What can hang from each mark
dasem: leme mumeb muvu ruvep zada
muvu: lizu
mumeb: losur
leme: dasem losur
forus: ruvep zada
ruvep: dasem
losur: leme
buragu: dekozil ruvep zada
zada: buragu dasem forus

(in the rows, 128 means zero)
Known rows, with every way that one mark hangs from another
[losur [leme dasem]]: [140 137 156  99 107 118 108 101  66 132 121 136 169 141 152 152 129 147
 119 135 105 110 109 158 114 126 123]
[zada buragu [dasem leme mumeb] forus]: [138 175 127 119  97 116  78  85  66 110  75 161 111 130 153 187  84 132
 103 159  74  81  61 168 130 135 107]
[buragu dekozil [zada [dasem mumeb]]]: [153 141 158 100 113 117 110  97  42  88 125 147 153 130 148 158 118 175
  95 132  80 121  44 180 117 144  97]
[dasem leme ruvep]: [152 150 133 122  99 110 120 128  73 115 112 146 149 131 128 157 119 118
 112 123 101 113  83 143 112 132 128]
[buragu ruvep]: [144 138 154 118 106 103 118 106  69 102 147 124 156 142 141 155 130 157
 112 132 117 119  93 155 124 125 125]
[dasem ruvep]: [138 150 151 119 106 100 120 129  71 113 120 138 156 140 131 151 114 138
 121 127 111 120 100 141 111 133 121]
[leme [dasem mumeb muvu ruvep zada] losur]: [133 161 118  92  97 132 107 181  66 124 106 181 177  92 122 184  76 125
 127 148  75 131  56 170  74 167 108]
[mumeb [losur [leme dasem]]]: [129 146 153 108 119 135 102  93  76 119 112 131 174 149 163 165 132 152
 131 143  99 102 105 178 111 126 116]
[forus [zada [buragu dekozil ruvep]]]: [145 130 146 107 114 113 108  83  48  76 130 158 142 140 146 160 134 182
  95 145  92 121  81 177 135 122 128]
[dasem leme mumeb [zada buragu]]: [163 159 122 140 119 119 100 106  59 116 106 168 133 117 125 171 106 116
 103 150  83 108  61 167 108 127 122]
[buragu zada]: [154 138 165 125 116 113 121 102  49 102 136 133 160 141 146 135 133 173
 116 122 112 119  90 157 110 132 112]
[mumeb [losur [leme [dasem ruvep]]]]: [127 151 142 102 112 132 107 119  83 117 104 139 172 139 148 176 125 138
 131 146  90 107  92 169 106 130 116]
[mumeb [losur [leme [dasem muvu]]]]: [131 162 140 106 115 139 100 107  74 117 117 136 187 134 157 178 114 137
 125 143 101 108  96 175 103 144 106]
[losur [leme [dasem [muvu lizu]]]]: [141 155 144 110  86 120 101 103  57 135 116 144 165 117 155 164 106 131
 105 141 122 115  96 164 104 133 113]
[forus [zada [buragu dekozil]]]: [140 136 154 114 121 114 106  80  42  91 111 163 143 149 150 145 126 176
 102 139  96 117  99 173 128 128 124]
[forus [ruvep [dasem leme]] [zada [buragu dekozil]]]: [162 136 148  97 106 156 121  60  42  84 104 166 153 145 155 160 130 161
 102 138  78 108  97 166 118 102 120]
[zada buragu [dasem leme] forus]: [129 175 136 125  93 115  72  68  67 104  65 158 113 142 161 180  97 144
 113 155  86  77  80 167 139 134 113]
[mumeb [losur leme]]: [144 149 151 119 133 124 103  86  71 111 123 120 166 156 159 158 134 137
 128 140 101 107 111 170 119 123 116]
[zada [buragu dekozil] [dasem [muvu lizu]] forus]: [113 185 145 120  79 107  62  64  46  87  74 163 122 126 168 193  74 165
  96 164 106  93  64 189 134 147  93]
[buragu ruvep zada]: [156 133 158 117 109 112 125 104  56  88 155 127 157 133 142 150 142 180
 109 129 107 123  71 162 117 128 116]
[mumeb [losur [leme [dasem [muvu lizu]]]]]: [129 164 142 119  98 137  95  96  66 125 108 139 169 124 165 178 108 136
 116 151 115 108  93 184 102 132 105]
[leme [dasem [mumeb losur] [muvu lizu] zada]]: [132 176 128 133 103 140 102 123  59 126 104 160 161  99 145 191  83 127
 113 160 108 117  54 194  75 143  96]
[forus ruvep]: [155 142 162 111 112 111 118  97  66  99 128 133 161 150 141 140 125 150
 115 117 115 109 111 139 110 110 110]
[ruvep dasem]: [133 146 174 119 104 127 125  93  58 126 128 124 169 154 156 148 116 157
 133 137 119 121 129 153 111 125 122]
[zada [dasem [mumeb losur] ruvep]]: [128 169 139 116 115 121 104 123  82 108  95 143 147 136 143 182  95 128
 120 148  79 112  69 166 112 142 104]
[dasem leme mumeb [muvu lizu] zada]: [172 171 111 138  98 122 108 122  48 132 115 162 142  90 129 175  88  89
  91 142 107 122  49 168  87 139 109]
[buragu ruvep [zada [dasem mumeb]]]: [158 143 149 105 107 117 114 107  58  94 139 137 144 123 143 167 121 165
  98 140  83 122  46 168 120 137 106]
[leme dasem losur]: [117 130 164 101  94 123 104 128  70 122 110 151 173 141 157 144 113 180
 139 133 103 110 114 172 106 140 123]
[buragu dekozil [zada [dasem mumeb ruvep] forus]]: [140 161 138  82  99 115 104 115  46  81 102 155 139 116 145 184 100 166
 100 146  67 111  20 175 111 153  87]

Rows
[151 153 134 132 121 131 116 114  75 112 121 135 154 136 145 166 116 123
 113 134  94 106  73 172 105 129 113]  [dasem leme [mumeb losur]]
[182 153 125  89 104 163 141 111  47 120 127 156 170 118 142 164 100 104
  98 128  84 125  88 141  85 123 108]  [forus [ruvep [dasem leme mumeb muvu]] zada]
[136 150 156  95  92 130 125 101  54  89 157 128 187 133 148 182 114 166
 110 140 110 134  82 171 117 144 113]  [buragu dekozil [ruvep [dasem muvu]]]
[113 173 118  88  85 131  90 158  62 116  83 179 166 101 139 193  74 140
 142 156  83 108  65 175  82 170 102]  [leme [dasem muvu ruvep [zada forus]] losur]
[140 175 120  91 103 129  89 106  51 129 100 156 166 111 149 189  97 122
 123 156  94 103  74 170  94 153 100]  [losur [leme [dasem muvu [zada forus]]]]
[143 156 120 108  90 123 107 157  75 108 110 161 169 116 131 167  97 118
 123 125  88 120  81 154 104 158 120]  [dasem [leme losur] muvu ruvep]
[144 141 154 103 107 131 122  88  45  95 143 136 172 133 144 179 129 166
 120 151  98 130  75 185 112 129 120]  [buragu dekozil [ruvep [dasem zada]]]
[165 172 141 114  97 145 122 102  42 122 124 150 164 105 139 177  83 113
 108 149 109 130  79 157  76 117  95]  [forus [ruvep [dasem mumeb [muvu lizu] zada]]]
[149 144 141 104 116 123 102 101  57 135 111 149 167 128 143 161 128 133
 124 145  96 112  94 167 102 130 122]  [losur [leme [dasem zada]]]
[157 143 159  87 108 123 114  80  40  62 126 141 158 139 153 157 132 190
 106 124  95 100  57 168 107 121  86]  [buragu dekozil [zada [forus ruvep]]]
[146 144 133 105  99 125  94 123  71 120  98 156 145 129 153 160  99 133
 116 137  71 108  77 171 118 143 119]  [zada [dasem [leme losur] mumeb]]
[148 157 135 105 104 142 124 108  49 110 140 155 155 120 145 182  93 144
 103 161  89 136  89 160 111 134 119]  [forus [zada [buragu [ruvep [dasem mumeb muvu]]]]]
[137 137 156 110  93 145 116 108  62 123 113 141 170 145 162 151 115 152
 141 135  94 115 119 168 111 131 129]  [ruvep [dasem [leme losur]]]
[145 158 142 100 102 136 119 100  44  93 148 142 184 119 140 191 111 152
 114 149 101 137  65 182 106 148 112]  [buragu dekozil [ruvep [dasem muvu zada]]]
[163 142 121 116 115 128 106 134  59 123 112 164 153 114 134 158 107 119
 121 139  76 117  68 176  95 140 120]  [dasem [leme losur] mumeb zada]
[140 152 143 117 117 123  86  86  60 123  96 163 151 129 143 170 120 144
 120 160  88 104  94 173 114 125 124]  [losur [leme [dasem [zada buragu]]]]
[149 177 112 136  94 130 114 140  72 113 109 152 147 101 133 191  86  93
  99 143 101 117  46 168  91 138 104]  [dasem leme [mumeb losur] [muvu lizu] ruvep]
[145 178 131 119 110 129  85  89  63 121 103 138 146 120 164 187  89 107
 102 158  94 113  73 181 113 138  95]  [zada [dasem [mumeb [losur leme]] [muvu lizu]]]
[138 165 138 137 117 104  98 114  64 106  96 165 139 127 121 169 107 136
 122 151  93 116  85 156 111 132 122]  [dasem ruvep [zada buragu]]
[157 169 127  96 124 148 107 101  62  97 102 156 158 131 153 174  92 122
 103 138  75 112  77 162  99 136  89]  [forus ruvep [zada [dasem [mumeb losur] muvu]]]
[169 145 134 101 121 176 138  91  58 110 114 146 164 138 157 165 120 123
 115 138  76 112  93 163  90 104 108]  [forus [ruvep [dasem leme [mumeb losur]]] zada]
[123 183 118 100  90 122 101 142  60 120  90 169 161 102 131 196  79 127
 126 152  97 108  58 162  83 163  99]  [leme [dasem muvu ruvep [zada forus]]]
[147 161 136 130 104 115  89  91  71 112  90 160 123 133 143 171  97 129
  99 148  79  98  71 162 131 131 119]  [zada buragu [dasem leme mumeb]]
[123 149 153 117 113 133 114 122  77 120 120 139 168 136 152 169 108 156
 124 143 100 108  82 178  96 133 107]  [leme [dasem [mumeb losur]]]
[138 159 166  95  97 137 118  76  56 105 112 127 160 153 163 164 107 158
 133 140 109  99 117 146 104 110 100]  [zada [forus [ruvep dasem]]]
[155 157 133  80 109 134  95  84  56 115  95 153 158 125 149 177 119 134
 123 149  86  91  81 161  95 115 100]  [losur [leme [dasem [zada [forus ruvep]]]]]
[147 147 135 109 112 118  99  92  59 103 109 162 121 130 147 171 106 154
  94 160  75 116  76 165 135 128 123]  [forus [zada [buragu ruvep] [dasem mumeb]]]
[160 151 154  94 128 157 123  81  69 108 132 120 178 150 160 173 122 128
 124 146  83 114 106 161  99  99 101]  [forus [ruvep [dasem [mumeb [losur leme]]]]]
